What can hang from each mark
k109: k649
k308: k649
k467: k10
k10: k467
k510: k512 k649
k649: k24 k109 k308 k467 k510 k891
k871: k649
k512: k510
k891: k649
k51: k649
k24: k649

Each row was made from one small tree. The marks that hang from a mark follow it in brackets, in the order of their numbers. Every link used is in the known rows. Write each row's tree.
Known rows
k510{k649{k24 k308 k891}}: [-1.13  0.20 -1.16 -0.79 -1.35  1.07 -0.77 -1.58  0.11  1.04  0.57 -1.83
 -1.21 -0.74  0.60 -0.37  1.25  0.16 -2.29  1.83 -0.82  0.80 -1.11  0.03]
k512{k510{k649{k24 k308 k891}}}: [-1.76  0.85 -1.91 -1.41 -2.01  0.89 -0.72 -1.88  1.19 -0.17  0.83 -1.69
 -0.76 -1.64  1.76  0.50  1.25  1.12 -1.03  2.01 -0.05 -1.71 -2.36  0.12]
k109{k649{k24 k308 k467}}: [ 0.05 -0.16  0.26  0.76 -0.34 -0.27  0.26 -0.20 -0.63  0.89  1.51 -2.46
 -0.88  0.78 -1.03  0.13  0.51  0.85 -1.84  1.44  0.83  1.95  1.02  0.82]
k512{k510}: [-0.82 -0.76  1.80 -2.59  0.29 -1.21 -0.51  1.12 -0.59 -0.08 -0.97  2.01
  0.47 -0.38  3.60  1.54 -0.79  0.22  3.55 -1.56 -2.05 -2.55 -5.75  0.64]
k24{k649{k109 k308 k467{k10}}}: [ 0.71 -1.18  1.16  1.96 -0.98  0.34  0.48  0.23 -1.02 -0.05  1.56 -1.64
 -1.68  0.76 -2.64 -0.75  0.67 -1.39 -1.60 -0.23 -0.44  1.26  3.05  1.18]
k510{k512 k649{k24 k109 k467}}: [-0.28 -0.04 -1.12 -0.63  0.30  1.14  1.48 -1.02  0.95 -1.40  1.09  0.62
  0.60 -2.36 -0.68  1.47  0.20  1.34  0.52 -0.80 -0.95 -2.36 -2.59 -0.64]
k871{k649{k109}}: [-0.26 -1.12  1.74 -1.19  1.30  0.38  0.41  0.81 -0.59 -0.41 -1.59  1.10
 -0.09 -1.10  0.35 -0.17 -0.18 -0.97 -1.12 -0.98 -2.38  0.42  0.20 -0.11]
k51{k649{k109 k308 k467}}: [ 0.43 -0.53  0.70  1.20 -0.46 -0.51  0.44 -0.40 -0.53 -0.08  0.98 -1.73
 -0.67  0.46 -1.71  0.10  0.97  0.83 -2.05 -0.89  1.01  1.54  1.68  0.46]
k891{k649{k109 k308}}: [ 0.49 -1.37  1.34  0.64  0.08  0.80 -0.71  1.01  0.00  0.46 -0.14 -0.55
 -1.08  0.18 -0.48 -0.64  0.95  0.40 -1.75  0.08 -0.33  1.91 -0.68  1.24]
k51{k649{k467 k891}}: [-0.40 -1.10  0.41  0.15 -1.06 -0.70  1.32  0.09 -0.75 -0.63  1.05 -1.43
 -0.21  0.78  0.16  1.04 -0.91 -0.12 -0.39 -3.16 -0.21  2.34  1.04  0.63]
k512{k510{k649{k109 k467 k891}}}: [-1.38  0.18 -1.73 -0.71 -1.51  0.92  1.49 -0.91  0.06 -2.81  0.75  0.21
  0.32 -1.93  0.59  2.10  0.08  0.71  1.48 -3.05 -1.04 -1.09 -2.80  0.00]
k871{k649{k467}}: [-0.44 -0.26  1.88 -0.91  0.78  0.20  1.23  0.58 -1.95  0.57 -1.16  1.89
  0.39  2.01  0.53  1.39 -0.16 -0.79  0.21 -0.50 -2.27  1.34 -0.30  0.14]
k308{k649{k24 k109 k510{k512} k891}}: [ 0.57  0.97 -2.70 -0.36  0.77 -0.11 -1.39 -0.56  2.63 -1.48 -0.83  0.32
  1.03 -3.36  0.32 -1.68 -0.40 -0.39 -0.95  1.31  1.38 -2.66  3.08 -1.95]
k871{k649{k24 k109 k467 k891}}: [ 0.69 -0.77 -1.85  1.04  0.27  1.38  1.73 -0.84 -0.08 -2.25 -0.19 -0.01
 -0.53 -2.95 -2.10 -0.74  0.24 -0.80 -3.06 -0.69  0.23  1.74  6.28 -0.63]
k512{k510{k649{k24 k109 k467 k891}}}: [-0.83 -0.12 -2.98 -0.21 -1.23  1.61  1.50 -1.78  0.87 -3.05  0.97 -0.64
  0.05 -3.91 -0.34  1.08  0.50  0.89 -0.21 -1.75 -0.15 -1.30 -0.55 -0.52]
k649{k467 k891}: [ 0.19 -0.87  0.09 -0.24 -0.58 -0.59  0.63  0.66 -1.93 -0.29 -0.18  1.56
  0.05  0.68  0.87  1.11 -1.00 -0.92  1.70 -2.66 -1.04  1.65 -0.82  0.47]
k10{k467}: [ 0.15 -2.31  2.90 -1.16  0.74  0.07 -1.08  1.51 -2.84  1.33 -1.76  1.79
 -0.98  1.05  1.70 -0.49 -1.74 -1.96  1.86 -1.38 -3.89 -0.30 -4.02  0.86]
k308{k649{k24 k467}}: [ 0.42 -0.23 -0.13 -0.66  0.80  0.91  0.02  0.18 -1.47  0.07 -0.92  1.27
  0.25 -0.07  0.44  0.67  0.71 -1.10 -1.20  1.39 -1.99  0.68  0.22 -1.17]
k109{k649{k24 k467 k510{k512} k891}}: [ 0.12  1.02 -1.81  0.55 -0.02 -1.28  0.74 -0.20  1.94 -0.84  1.58 -1.78
  1.16 -0.69 -0.46 -0.11 -1.84  1.18  1.28 -0.68  3.07 -0.72  1.85  0.00]
k510{k512 k649}: [-2.04 -0.12  1.76 -3.05 -0.01  0.03  0.11  0.40  0.02  0.89  0.22  1.20
  0.85  0.65  2.89  2.35 -0.71  0.85  2.64 -1.06 -3.32 -2.54 -8.06  0.35]
k308{k649{k467 k510}}: [ 0.16  1.46  0.62 -0.54  1.51 -0.50 -0.83  0.77 -1.39  1.13 -2.14  2.28
  1.51  2.77  1.26  0.33 -0.01 -1.03  1.59  1.08 -1.29  0.15 -1.33 -1.64]
k51{k649}: [-0.87 -1.67  2.82 -1.53  0.55 -0.85  0.03  1.05 -0.70  0.81 -0.09 -1.32
 -0.05  0.64  1.65  0.46 -0.81  0.10  0.06 -1.99 -1.96  0.63 -2.91  0.70]
k891{k649{k467}}: [ 0.26 -1.45  1.89  0.19  0.51  0.69  1.16  1.76 -1.47  0.42 -0.21  1.04
  0.03  2.29  0.34  1.47 -0.41  0.11  0.95 -1.58 -1.71  2.64 -2.65  1.30]
k467{k10}: [ 0.29 -2.50  3.31 -0.96  0.75 -0.82 -0.77  1.62 -2.11  1.31 -0.85  1.88
 -0.87  0.87  1.44 -0.16 -1.72 -2.13  2.28 -1.66 -3.56 -0.84 -3.64  0.84]
k512{k510{k649{k308 k467}}}: [-1.72  1.56  0.13 -1.22 -1.47  0.25  0.04 -1.02 -0.65  0.72  0.54  0.57
  0.16  2.06  1.66  2.76  1.30  1.44  1.66  0.98 -1.23 -1.44 -5.70  0.39]

Which tree is each row?
[ 0.77  0.40  0.50  0.95  1.29  0.44 -1.47  0.46  1.19  2.21 -0.97 -0.90
 -0.41  1.29 -0.13 -2.14  0.73  0.65 -1.23  3.44  1.78  0.83  0.24  0.13] -> k891{k649{k24 k308 k510}}
[ 0.12 -0.98  1.00  0.27  0.21  0.52  1.80  0.90 -0.76 -1.26  0.61 -0.87
 -0.12 -0.49 -1.01  0.40 -0.01 -0.45 -0.11 -2.39 -1.20  1.68  0.52  0.33] -> k24{k649{k109 k467}}
[ 1.23 -0.41 -1.59  0.61  1.44 -0.18 -0.77 -0.03  1.31 -0.96 -1.28  0.13
  0.20 -3.39 -0.52 -2.84 -1.01 -0.71  0.09 -0.91  1.55 -0.66  2.39 -1.21] -> k649{k24 k109 k510 k891}
[-0.31  0.69  1.32  0.02 -0.19  0.00  0.32 -0.11 -1.75  1.64 -0.83  1.13
 -0.22  2.98 -0.02  0.89  1.10 -0.30 -1.25  2.00 -0.80  1.67  1.23  0.29] -> k871{k649{k308 k467}}
[ 0.53  2.02 -1.07 -0.61  1.42 -0.21 -0.60 -0.16  0.99  0.45 -1.06  2.05
  1.85  0.59  0.77  0.26 -0.19  0.17  1.34  2.51  0.58 -2.65  0.03 -1.95] -> k308{k649{k24 k467 k510{k512}}}
[-1.87  0.55  0.72 -2.00 -0.57  0.43  1.13 -0.31 -0.84 -0.29  0.14  1.33
  0.89  1.04  2.18  3.28  0.06  1.06  3.19 -1.50 -2.74 -1.82 -7.08  0.19] -> k512{k510{k649{k467}}}
[-0.06 -1.23  0.40  1.61 -2.15 -0.84 -0.13  0.04 -1.71  0.50  2.32 -2.52
 -1.79  1.99 -1.36  0.07 -0.81 -1.13 -0.87 -0.60  0.31  2.61  2.42  1.96] -> k109{k649{k308 k467{k10} k891}}
[ 0.13  1.06  1.26 -0.13  0.28 -0.68 -1.60  1.01  1.80  2.26 -0.30  0.38
  0.70  2.61  1.24 -0.24 -0.12  1.57  1.51  2.25  1.66 -1.16 -2.68  0.79] -> k891{k649{k308 k510{k512}}}
[-1.18  0.40 -2.66 -0.55 -1.70  1.24 -0.58 -2.16  1.83 -1.57  1.04 -2.07
 -1.02 -3.87  0.24 -0.25  1.54  1.15 -1.84  1.13  0.62 -1.82 -0.58 -0.21] -> k512{k510{k649{k24 k109 k308 k891}}}
[ 0.41 -0.37 -1.34  0.15 -0.54  0.64  0.22  0.20 -1.35 -1.89 -0.44  0.92
  0.07 -0.90 -0.30  0.62  0.31 -1.54 -1.27 -1.57 -1.45  1.87  2.47 -1.00] -> k308{k649{k109 k467 k891}}
[ 0.58  1.58  0.27  0.94  0.00 -0.58 -0.57  0.68  1.09  1.80  0.16  0.96
  1.04  3.60  0.07  0.54  0.06  1.81  1.98  1.76  2.55 -0.49 -1.48  0.74] -> k891{k649{k308 k467 k510{k512}}}
[-1.06  0.65  0.12 -1.10 -0.10 -1.90 -0.54  0.84  1.73 -0.01  0.84 -1.55
  1.26  0.34  1.65  0.07 -2.44  0.76  2.62 -1.48  1.38 -1.10 -1.57  0.65] -> k109{k649{k510{k512} k891}}
[-0.24  0.53 -0.87 -0.35 -0.21 -0.61  0.13  0.44  2.74 -1.41  0.54 -1.59
  0.86 -1.93  0.21 -1.06 -1.30  0.10  1.06 -1.79  1.75 -1.50  1.67 -0.10] -> k24{k649{k109 k510{k512} k891}}
[ 0.81 -0.07 -1.53  1.05 -1.08  0.15 -0.21 -0.90 -0.87  0.41  0.53  0.10
 -0.92 -0.11 -0.67 -0.34  0.54 -0.24 -1.28  1.19  1.34  1.57  2.86  0.15] -> k649{k24 k308 k467 k891}
[ 0.29  1.23 -0.02  0.24  0.67 -0.68  1.17  0.57  1.80 -0.92  0.61 -0.22
  1.56 -0.05 -0.85  0.12 -0.77  0.58  2.30 -1.44  1.56 -1.74  0.48 -0.33] -> k24{k649{k109 k467 k510{k512}}}
[ 0.69  1.95  0.01  1.41  1.06 -0.10 -0.19 -0.48 -0.04  0.82 -1.52  0.97
  0.51  1.64 -1.80 -1.19  0.97 -0.07 -0.89  2.24  1.64  0.60  3.55 -0.83] -> k871{k649{k109 k308 k467 k510}}
[ 0.65  1.63 -0.84  1.09 -0.57 -1.35 -1.02 -0.28 -0.75  1.43 -0.77  0.99
  0.27  2.61  0.03 -0.67  0.01 -0.40  1.49  0.78  2.22  1.13  1.13 -0.30] -> k649{k308 k467 k510 k891}
[ 0.26 -0.41 -1.54  0.66 -0.47  1.04 -0.30 -1.36  0.76 -0.73 -0.24 -1.33
 -1.48 -2.77 -1.45 -2.08  1.26 -0.59 -4.78  2.05  1.04  1.29  6.35 -0.21] -> k871{k649{k24 k109 k308 k891}}
[ 1.78  1.53 -1.86  1.39  1.00 -0.76 -0.63 -0.94  1.79  0.20 -0.10  1.38
  0.66 -1.09 -1.40 -1.26  0.40  1.33  0.86  2.17  3.80 -2.86  1.98 -1.15] -> k649{k24 k109 k308 k467 k510{k512}}
[ 1.45 -1.26  0.77  1.54 -0.08  0.01 -0.52 -0.26 -1.77  1.56  0.27  0.92
 -1.56  0.96 -1.30 -0.87  0.21 -1.24 -0.46  1.84 -0.17 -0.15  1.38  0.49] -> k649{k24 k308 k467{k10}}
[ 1.17  1.56 -1.97  0.27  1.71 -0.03 -0.47 -0.35  1.59 -1.00 -0.95  1.72
  1.62 -1.75 -0.80 -0.56  0.18  0.15  0.33  1.63  1.31 -2.84  1.83 -2.39] -> k308{k649{k24 k109 k467 k510{k512}}}
[ 0.77 -0.85 -0.45  2.09 -1.43  0.52  0.32 -0.82 -1.16 -0.64  0.46  0.08
 -1.62  0.23 -2.89 -0.96  0.44 -1.96 -2.77  0.35  0.16  1.98  6.49  0.69] -> k871{k649{k109 k308 k467{k10} k891}}
[ 0.98 -0.97  0.10  0.25  0.78  0.11 -1.14 -0.23  0.12  0.35 -0.60  0.01
 -1.15 -2.34 -0.52 -1.70  0.98 -0.07 -1.82  1.25  0.45 -0.37  0.73 -0.16] -> k649{k24 k109 k308}
[-0.16  0.05  1.28 -0.25  1.58 -0.26  0.02  1.22  0.91 -0.06 -0.87 -1.35
  0.56 -0.58 -0.11 -1.70 -0.42 -0.62  0.77 -1.16 -0.14  0.04 -0.13 -0.39] -> k24{k649{k109 k510}}
[ 1.06  1.40 -0.82  1.59  0.53  0.11 -0.37  0.00  1.96  1.42  0.48  0.30
  0.63  1.71 -1.03 -0.45  0.47  2.04  0.17  3.19  3.35 -0.84  0.89  0.13] -> k891{k649{k24 k308 k467 k510{k512}}}
[-0.21 -0.06 -0.15  0.20  0.30 -0.26  0.20  0.57  1.46 -1.07 -0.30 -2.20
  0.19 -1.39 -0.33 -2.06 -0.86 -0.98 -0.09 -1.91  0.83  0.93  2.35 -0.14] -> k24{k649{k109 k510 k891}}
[-0.26 -0.26  1.52  0.35 -0.72 -0.87  0.12 -0.13 -1.08  1.38  0.77 -1.51
 -0.48  2.53 -0.28  0.90  0.68  0.85 -1.05  0.17  0.37  1.76 -0.09  0.73] -> k51{k649{k308 k467}}
